Every row comes from one small tree of marks. The marks that hang from a mark follow it in brackets, in alphabetical order. Every link used is in the known rows. Which tree was each row made from?
Known rows:
sidos(mamu(gevupib)): -192, 59, 144, 19, 235, -249, 321, 79, 202, -2, 479, 176, 350, -216, -121, 395, 18, -58, -185, 93, -109, 36, -23, -354, -8, 16, 69, -487, 137, 448, -271, -142, 143, 442, 329, -383, -39, 340, -106, -131, -360, 115, 36, -407, 47, -23, 112, -357, 80, 273, -93, 10, 228, 329
palus(sidos(mamu(gevupib(kepo(gekopig(gikiv) kedin))))): 37, 152, 364, -258, -152, 35, -43, -317, 419, 9, 560, -50, 470, -262, -144, 554, 83, -4, -294, 42, 0, -93, -258, -82, 6, -51, -102, -399, -102, -10, -385, 271, 22, 349, 540, -121, -35, 566, -60, -314, -27, -30, 538, -326, 518, -67, 145, -260, -104, 323, -139, -133, 315, -274
kepo(gekopig): 30, -20, 291, -198, -59, -101, -41, -28, 6, 88, -12, 252, 6, -89, -128, 95, -71, -91, 72, -39, -229, -115, -64, 136, 159, 209, -338, -298, -7, -23, -343, -39, -142, -12, 346, -86, 102, -86, -194, -333, 87, 40, 336, 72, 68, -39, 164, -13, -79, -48, -191, -243, 120, 27
kepo(kedin): -48, -37, 142, -123, -22, -46, -19, -71, 17, 70, 41, 407, 67, -59, -61, 48, -131, -76, 86, -48, -202, -157, -66, 179, 108, 103, -386, -284, -104, -110, -290, 59, -133, 17, 240, -142, 47, -95, -245, -387, 62, 24, 300, 16, 101, -53, 231, 3, 88, -92, -240, -227, 196, 97
gevupib(kepo(gekopig(gikiv) kedin) palus(sidos(mamu))): 143, 122, 138, -279, -238, 99, -18, -285, 378, -56, 223, -54, 420, -203, -49, 553, -65, -180, -320, 158, 50, -229, -288, 47, -30, -36, 19, -603, -5, -245, -441, 289, 84, 456, 557, -86, -236, 511, -102, -499, -125, -19, 482, -349, 555, -62, 154, -430, -336, 141, -177, -318, 207, -358
gekopig(gikiv(kedin)): 131, -50, -57, -77, -187, 45, -135, -59, -10, -35, 49, 298, -45, -47, 154, 109, 78, 10, 7, -137, -188, -320, 68, 137, 172, 150, -536, -218, -98, -191, -104, 136, -319, -60, 130, -75, 31, -168, -348, -238, -23, -4, 304, -30, 220, -42, 363, 73, 316, -248, -205, -584, 75, 149
mamu(gevupib(kepo(gekopig(gikiv) kedin)) sidos(palus)): -6, 170, 385, -228, 140, -117, -13, -343, 535, -68, 544, 39, 380, -329, -239, 625, -317, -42, -159, -101, -80, -184, -279, 73, 28, -39, -166, -282, -145, 184, -131, 181, -97, 356, 444, -177, -95, 417, -256, -303, -311, 232, 499, -254, 552, 136, 50, 45, -183, 405, -137, -258, 420, -91
mamu(gevupib(kepo(gekopig) palus) sidos): -90, 284, 294, -270, 372, -280, 166, -148, 382, -23, 334, -91, 425, -279, -455, 607, -202, -244, -205, 28, -24, -149, -79, -110, -150, -42, 232, -384, 91, 311, -142, -231, 238, 426, 485, -518, -130, 505, -198, -140, -544, 344, 273, -393, 122, 323, 23, -216, -215, 296, -58, -179, 381, 28
mamu(sidos): -106, 49, 145, -38, 215, -262, 169, -61, 148, -29, 291, 223, 131, -217, -23, 335, -216, -82, -106, 11, -257, -178, -41, -92, 42, 2, -110, -354, 250, 204, -96, -152, 93, 307, 257, -290, -57, 105, -245, -196, -348, 279, 129, -183, 60, 86, 87, -128, 192, 89, -129, -216, 128, 235
sidos(mamu(gevupib(kepo(gekopig(gikiv) kedin))) palus): 11, 127, 325, -217, -49, 10, 26, -225, 512, 18, 452, 39, 420, -230, -188, 576, -129, -61, -241, 41, 25, -102, -279, -15, 41, -32, -124, -285, -139, 107, -351, 311, -104, 339, 451, -122, -135, 580, -113, -312, -193, 80, 485, -331, 583, -41, 104, -113, -333, 421, -115, -129, 387, -157
gevupib(kepo(gekopig(gikiv) kedin) mamu(sidos) palus): 165, 143, 80, -207, 3, 167, -45, -451, 323, 5, 174, 8, 433, -89, -142, 608, -238, -311, -87, 36, -35, -404, -237, 95, -153, 116, -49, -508, -27, -87, -415, 84, -52, 274, 556, -239, -319, 380, -299, -317, -390, 174, 557, -297, 586, 254, 194, -236, -330, 135, -102, -273, 291, -50
kepo(gekopig(gikiv) kedin): 212, -63, 218, -228, -285, 146, -250, -203, 25, 49, 7, 296, -32, -57, 13, 52, -149, -100, 148, -108, -269, -223, -207, 431, 163, 268, -635, -212, -279, -336, -439, 222, -481, -186, 420, 93, 136, -195, -253, -438, 202, -102, 571, 104, 378, -99, 260, 262, 9, -97, -229, -410, 161, -62
sidos(mamu(gevupib(kepo)) palus): -281, 212, 230, -114, 222, -267, 410, 84, 505, 25, 501, 64, 517, -295, -242, 686, 19, -17, -401, 141, 72, 73, -13, -463, -72, -153, 205, -300, 173, 546, -73, -22, 324, 638, 223, -434, -255, 740, -123, -110, -463, 227, 65, -473, 207, 26, 0, -445, -298, 418, -89, 140, 282, 12
palus(sidos): -120, -14, 189, -130, 48, -276, 182, 7, 107, -52, 179, 209, 220, -252, -13, 367, 1, 4, -188, 79, -155, -162, 84, -158, 62, 31, -105, -464, 167, 93, -164, -74, 151, 418, 297, -195, -71, 137, -163, -329, -83, 44, 55, -192, 44, -101, 89, -394, 82, -75, -216, -128, 100, 34
kepo(gekopig kedin): 52, -75, 309, -290, -100, 41, -145, -116, 33, 98, 18, 354, 44, -23, -125, 41, -201, -100, 144, -92, -194, -152, -147, 333, 175, 166, -463, -257, -173, -221, -421, 133, -273, -111, 357, 12, 136, -139, -199, -477, 175, -18, 513, 111, 195, -80, 248, 142, -45, 22, -263, -321, 233, -3
palus(sidos(mamu(gevupib(kepo)))): -231, 215, 261, -138, 148, -289, 353, -44, 417, 51, 545, -65, 542, -319, -197, 685, 192, 15, -445, 166, 63, -10, 5, -544, -126, -128, 244, -451, 263, 463, -136, -14, 415, 595, 289, -434, -177, 737, -58, -109, -350, 87, 100, -476, 97, 13, 60, -584, -102, 268, -72, 113, 245, -54
gikiv(gekopig): 63, -63, 159, -178, -59, -15, -51, -33, -5, 112, 28, 234, -4, -152, -57, 7, -71, -74, 34, -104, -195, -185, -13, 57, 159, 108, -347, -146, 36, -121, -104, -56, -187, -52, 222, -85, 151, 1, -255, -266, -27, 39, 269, 67, -44, 36, 240, -25, 132, -105, -230, -345, 104, 25
gevupib(mamu palus(sidos)): -151, 68, -93, -10, 191, -140, 376, -54, 210, -155, 156, 75, 515, -179, -41, 704, -86, -236, -284, 238, -14, -227, 15, -268, -148, 50, 335, -869, 299, 108, -337, -296, 364, 734, 449, -391, -320, 353, -198, -387, -507, 122, -46, -392, 188, 75, 29, -790, -232, 1, -101, -46, 156, 171

Which tree is each row?
70, 231, 163, -267, -82, 79, -23, -214, 356, 13, 299, -75, 441, -122, -242, 485, -48, -194, -186, 54, 26, -136, -272, 73, -70, 30, 11, -443, -196, 22, -440, 146, -75, 300, 525, -241, -144, 510, -151, -299, -276, 91, 498, -420, 456, 85, 190, -200, -293, 305, -66, -224, 366, -142
sidos(mamu(gevupib(kepo(gekopig(gikiv) kedin) palus)))
-188, 158, 0, -35, 531, -467, 329, -13, 276, -199, 466, 97, 444, -267, -214, 575, -308, -208, -186, 62, -175, -171, -45, -215, -124, -42, 310, -702, 173, 439, -156, -407, 258, 704, 443, -521, -156, 295, -229, -188, -718, 342, -48, -516, 69, 257, 0, -310, 86, 282, -22, -197, 358, 382
mamu(gevupib(palus) sidos)
-176, 208, 473, -241, 368, -333, 200, -166, 501, -1, 498, 9, 450, -368, -365, 734, -284, -92, -255, -6, -41, -63, -124, -144, -31, -134, 67, -282, 133, 489, 10, -70, 178, 514, 392, -299, -137, 566, -161, -161, -433, 411, 284, -334, 240, 202, -32, -184, -274, 445, -62, -54, 371, 34
mamu(gevupib(kepo(gekopig)) sidos(palus))
-216, 104, 2, -52, 360, -442, 362, 9, 300, -207, 391, 36, 495, -306, -232, 630, -96, -135, -321, 107, -114, -112, 29, -259, -163, -51, 302, -833, 153, 288, -183, -358, 328, 756, 472, -471, -130, 318, -169, -376, -454, 114, -114, -478, 53, 83, -57, -547, -26, 126, -102, -100, 291, 142
mamu(gevupib(palus(sidos)))
-70, 192, 295, -301, 124, -11, 70, -89, 363, 87, 317, 36, 499, -94, -379, 482, -125, -200, -217, 80, 104, -28, -248, -37, -146, -28, 165, -424, -71, 122, -427, 39, 122, 382, 462, -337, -121, 554, -128, -337, -284, 170, 415, -435, 272, 148, 147, -289, -380, 378, -108, -128, 441, -100
sidos(mamu(gevupib(kepo(gekopig kedin) palus)))
-11, 152, 215, -294, 164, 119, 29, -323, 326, 68, 160, 55, 493, -63, -266, 588, -321, -320, -78, 64, 47, -293, -258, 4, -165, 27, 135, -497, 64, 48, -412, -29, 150, 320, 525, -342, -292, 441, -270, -339, -399, 273, 481, -326, 400, 300, 158, -340, -403, 217, -94, -143, 349, 23
gevupib(kepo(gekopig kedin) mamu(sidos) palus)
-197, 60, 105, 66, 383, -257, 399, -113, 358, -138, 422, 228, 460, -248, 42, 727, -410, -148, -223, 161, -127, -157, -109, -314, -53, -31, 188, -621, 356, 454, -146, -174, 254, 768, 357, -274, -373, 374, -222, -284, -633, 361, -26, -340, 337, 100, 10, -519, -113, 291, -119, -53, 212, 425
gevupib(mamu(sidos(palus)))
193, 178, 5, -261, 33, 264, -55, -349, 311, -26, 160, -42, 375, -38, -29, 549, -146, -276, -143, -19, 31, -468, -162, -35, -128, 24, -12, -514, 20, -74, -208, 48, -35, 232, 417, -266, -284, 383, -330, -239, -477, 274, 492, -328, 538, 304, 290, -287, -156, 76, -80, -475, 233, 70
gevupib(kepo(gekopig(gikiv(kedin))) mamu(sidos) palus)
-71, 169, 394, -274, 66, -115, 26, -52, 217, 222, 160, 16, 206, -187, -383, 320, 88, -76, -48, -76, -40, -68, 4, -21, -46, 119, -208, -102, -70, 232, -152, -39, -23, -45, 327, -358, 74, 323, -161, -100, -47, 71, 432, -116, 40, 100, 143, 0, -221, 75, -98, -40, 280, -77
mamu(gevupib(kepo(gekopig)))
-37, 99, 324, -358, -80, 11, 49, -186, 381, -12, 216, 53, 492, -212, -202, 564, -142, -165, -332, 140, 89, -101, -234, -81, -29, -106, 201, -586, 115, -122, -477, 175, 265, 501, 496, -144, -222, 561, -49, -498, -174, 78, 411, -323, 338, -9, 130, -539, -403, 205, -221, -187, 298, -344
gevupib(kepo(gekopig kedin) palus(sidos(mamu)))
-202, 125, 212, -152, 240, -43, 214, -278, 442, 40, 331, 202, 524, -181, -126, 741, -333, -107, -198, 73, 52, -222, -126, -236, -102, -129, 117, -398, 203, 238, -132, 76, 225, 525, 312, -369, -375, 607, -297, -281, -475, 310, 268, -352, 434, 182, 130, -423, -294, 265, -124, -13, 312, 104
gevupib(kepo(kedin) mamu(sidos(palus)))
262, -81, 153, -226, -271, 193, -242, -144, -4, 16, 11, 250, -74, -22, 130, 43, -49, -67, 93, -141, -229, -280, -64, 338, 250, 209, -632, -214, -196, -308, -228, 163, -459, -202, 278, 34, 134, -255, -306, -358, 130, -24, 525, 93, 326, -68, 371, 163, 192, -164, -225, -596, 127, -5
kepo(gekopig(gikiv(kedin)))
-125, 123, 472, -298, 120, -112, 125, -87, 480, 75, 439, 115, 492, -200, -265, 568, -171, -59, -226, 95, 83, 78, -248, -98, 29, -91, 50, -311, -61, 232, -290, 178, 82, 463, 440, -163, -123, 644, -80, -371, -200, 190, 418, -305, 372, -24, 109, -231, -421, 479, -173, 10, 439, -132
sidos(mamu(gevupib(kepo(gekopig kedin))) palus)
-211, 293, 99, -133, 462, -376, 298, -39, 414, -48, 387, -39, 447, -270, -394, 691, -82, -174, -285, 57, -28, -199, 11, -282, -244, -124, 276, -456, 172, 451, -17, -284, 334, 540, 320, -636, -234, 564, -246, -51, -706, 355, 75, -511, 102, 362, 29, -318, -87, 250, -1, -104, 349, 113
mamu(gevupib(kepo palus) sidos)
-96, 154, 361, -225, 224, -60, 251, -239, 434, 51, 274, 50, 459, -255, -162, 743, -268, -196, -229, 107, 19, -153, -158, -203, -80, -42, 129, -395, 268, 317, -122, -28, 245, 505, 406, -265, -318, 565, -213, -230, -449, 353, 292, -252, 415, 149, 24, -432, -438, 354, -84, 29, 244, 59
gevupib(kepo(gekopig) mamu(sidos(palus)))
57, 285, 113, -184, 209, -170, 67, -227, 363, -67, 381, -130, 340, -286, -312, 615, -106, -226, -205, 0, -109, -258, -131, -22, -131, -4, 17, -436, 33, 207, -160, -123, 27, 331, 499, -396, -133, 413, -256, -151, -487, 234, 342, -396, 311, 296, 25, -82, -218, 280, -2, -332, 317, -35
mamu(gevupib(kepo(gekopig(gikiv)) palus) sidos)
-111, 141, 547, -316, 36, -73, 48, -243, 448, 73, 542, 42, 512, -238, -277, 547, 25, -46, -290, 69, 73, 17, -175, -176, -41, -119, 67, -437, -1, 102, -374, 182, 191, 464, 487, -214, -38, 672, -38, -337, -64, 47, 432, -288, 339, 7, 100, -379, -158, 368, -184, -26, 393, -194
palus(sidos(mamu(gevupib(kepo(gekopig kedin)))))
-125, 121, 125, -242, 8, -99, 194, -95, 413, -43, 247, 71, 535, -200, -146, 594, -67, -92, -401, 168, 96, -132, -134, -238, -75, -183, 263, -568, 173, 10, -337, 104, 407, 653, 367, -299, -309, 641, -88, -430, -333, 128, 198, -459, 286, 5, 131, -639, -267, 129, -161, -129, 230, -265
gevupib(kepo(kedin) palus(sidos(mamu)))
-113, 120, 57, -187, 76, 44, 184, -192, 357, 31, 104, 50, 569, -123, -164, 663, -97, -203, -259, 144, 108, -260, -48, -211, -227, -55, 228, -615, 102, -56, -344, -47, 343, 508, 414, -469, -378, 579, -211, -409, -349, 74, 238, -420, 312, 133, 149, -628, -331, -28, -142, -32, 279, -149
gevupib(kepo(kedin) mamu palus(sidos))
-193, 216, 219, -128, 146, -142, 241, 56, 284, 151, 379, 49, 356, -197, -259, 454, 187, -45, -280, 81, 21, 36, 44, -407, -74, -34, 76, -222, 144, 517, -155, 10, 231, 361, 187, -457, -155, 582, -117, 13, -322, 141, 194, -407, 59, 66, 133, -323, -109, 277, -80, 110, 265, 50
sidos(mamu(gevupib(kepo)))
165, 168, 77, -330, -16, 85, -200, -151, 257, -3, 112, -49, 248, -73, -219, 391, -5, -157, -106, -46, -10, -290, -53, 126, -36, 33, -226, -238, -287, -93, -162, 37, -185, -1, 336, -289, -16, 234, -292, -227, -232, 119, 465, -220, 307, 213, 248, 52, -99, -17, -105, -515, 309, -98
mamu(gevupib(kepo(gekopig(gikiv(kedin))) palus))
-117, 97, -85, 5, 360, -182, 387, -87, 208, -125, 260, 102, 492, -164, -60, 647, -300, -270, -165, 160, -97, -291, -75, -277, -176, 44, 329, -805, 307, 305, -256, -348, 304, 689, 443, -459, -380, 314, -249, -242, -696, 335, 6, -454, 224, 241, 62, -590, -90, 172, -17, -150, 174, 420
gevupib(mamu(sidos) palus)
-198, 262, 18, -120, 238, -206, 342, 87, 337, 34, 336, -55, 509, -209, -360, 588, 87, -172, -362, 196, 105, -24, -9, -391, -183, -92, 294, -476, 169, 457, -217, -159, 392, 557, 291, -569, -238, 690, -149, -97, -539, 231, 84, -566, 71, 135, 81, -526, -262, 280, -7, 11, 297, 31
sidos(mamu(gevupib(kepo palus)))
132, 174, 88, -241, -48, 124, -39, -170, 341, -12, 318, -72, 402, -119, -147, 493, 54, -153, -274, 37, 80, -200, -126, -58, -27, -32, -25, -400, -163, -4, -263, 106, -44, 234, 389, -309, -120, 471, -183, -222, -370, 130, 454, -412, 447, 133, 287, -240, -145, 205, -32, -391, 302, -46
sidos(mamu(gevupib(kepo(gekopig(gikiv(kedin))) palus)))
213, 113, 110, -332, -219, 117, -31, -240, 381, -94, 230, -81, 374, -179, 49, 497, 67, -93, -394, 93, 78, -253, -156, -106, 2, -123, 49, -544, 50, -225, -270, 225, 115, 452, 411, -136, -207, 473, -155, -392, -253, 44, 406, -377, 503, 6, 227, -463, -163, 70, -161, -503, 183, -243
gevupib(kepo(gekopig(gikiv(kedin))) palus(sidos(mamu)))
4, 208, 276, -188, -41, -77, 154, -89, 469, 16, 465, -66, 393, -312, -161, 627, 12, -76, -320, 102, 19, 2, -200, -172, 20, -35, -35, -310, 27, 301, -226, 172, 26, 459, 405, -183, -184, 625, -82, -170, -291, 106, 369, -346, 454, -9, 20, -253, -420, 439, -58, -55, 251, -107
sidos(mamu(gevupib(kepo(gekopig(gikiv)))) palus)
-152, 37, -22, -50, 118, -271, 394, 36, 245, -199, 345, 99, 463, -306, 26, 589, -63, -114, -426, 260, -56, -49, -106, -330, -52, -106, 381, -856, 356, 144, -362, -156, 407, 845, 405, -274, -288, 416, -49, -428, -471, 143, -96, -469, 161, -67, -13, -790, -120, 195, -117, -116, 146, 126
gevupib(palus(sidos(mamu)))
-51, 172, 161, -244, 73, 1, 193, -197, 317, 46, 61, -83, 500, -179, -217, 732, -10, -252, -319, 187, 106, -206, -85, -213, -193, 47, 233, -624, 254, 85, -354, -124, 341, 526, 519, -318, -317, 536, -129, -366, -248, 115, 280, -316, 273, 127, 113, -640, -529, 43, -109, -53, 190, -151
gevupib(kepo(gekopig) mamu palus(sidos))
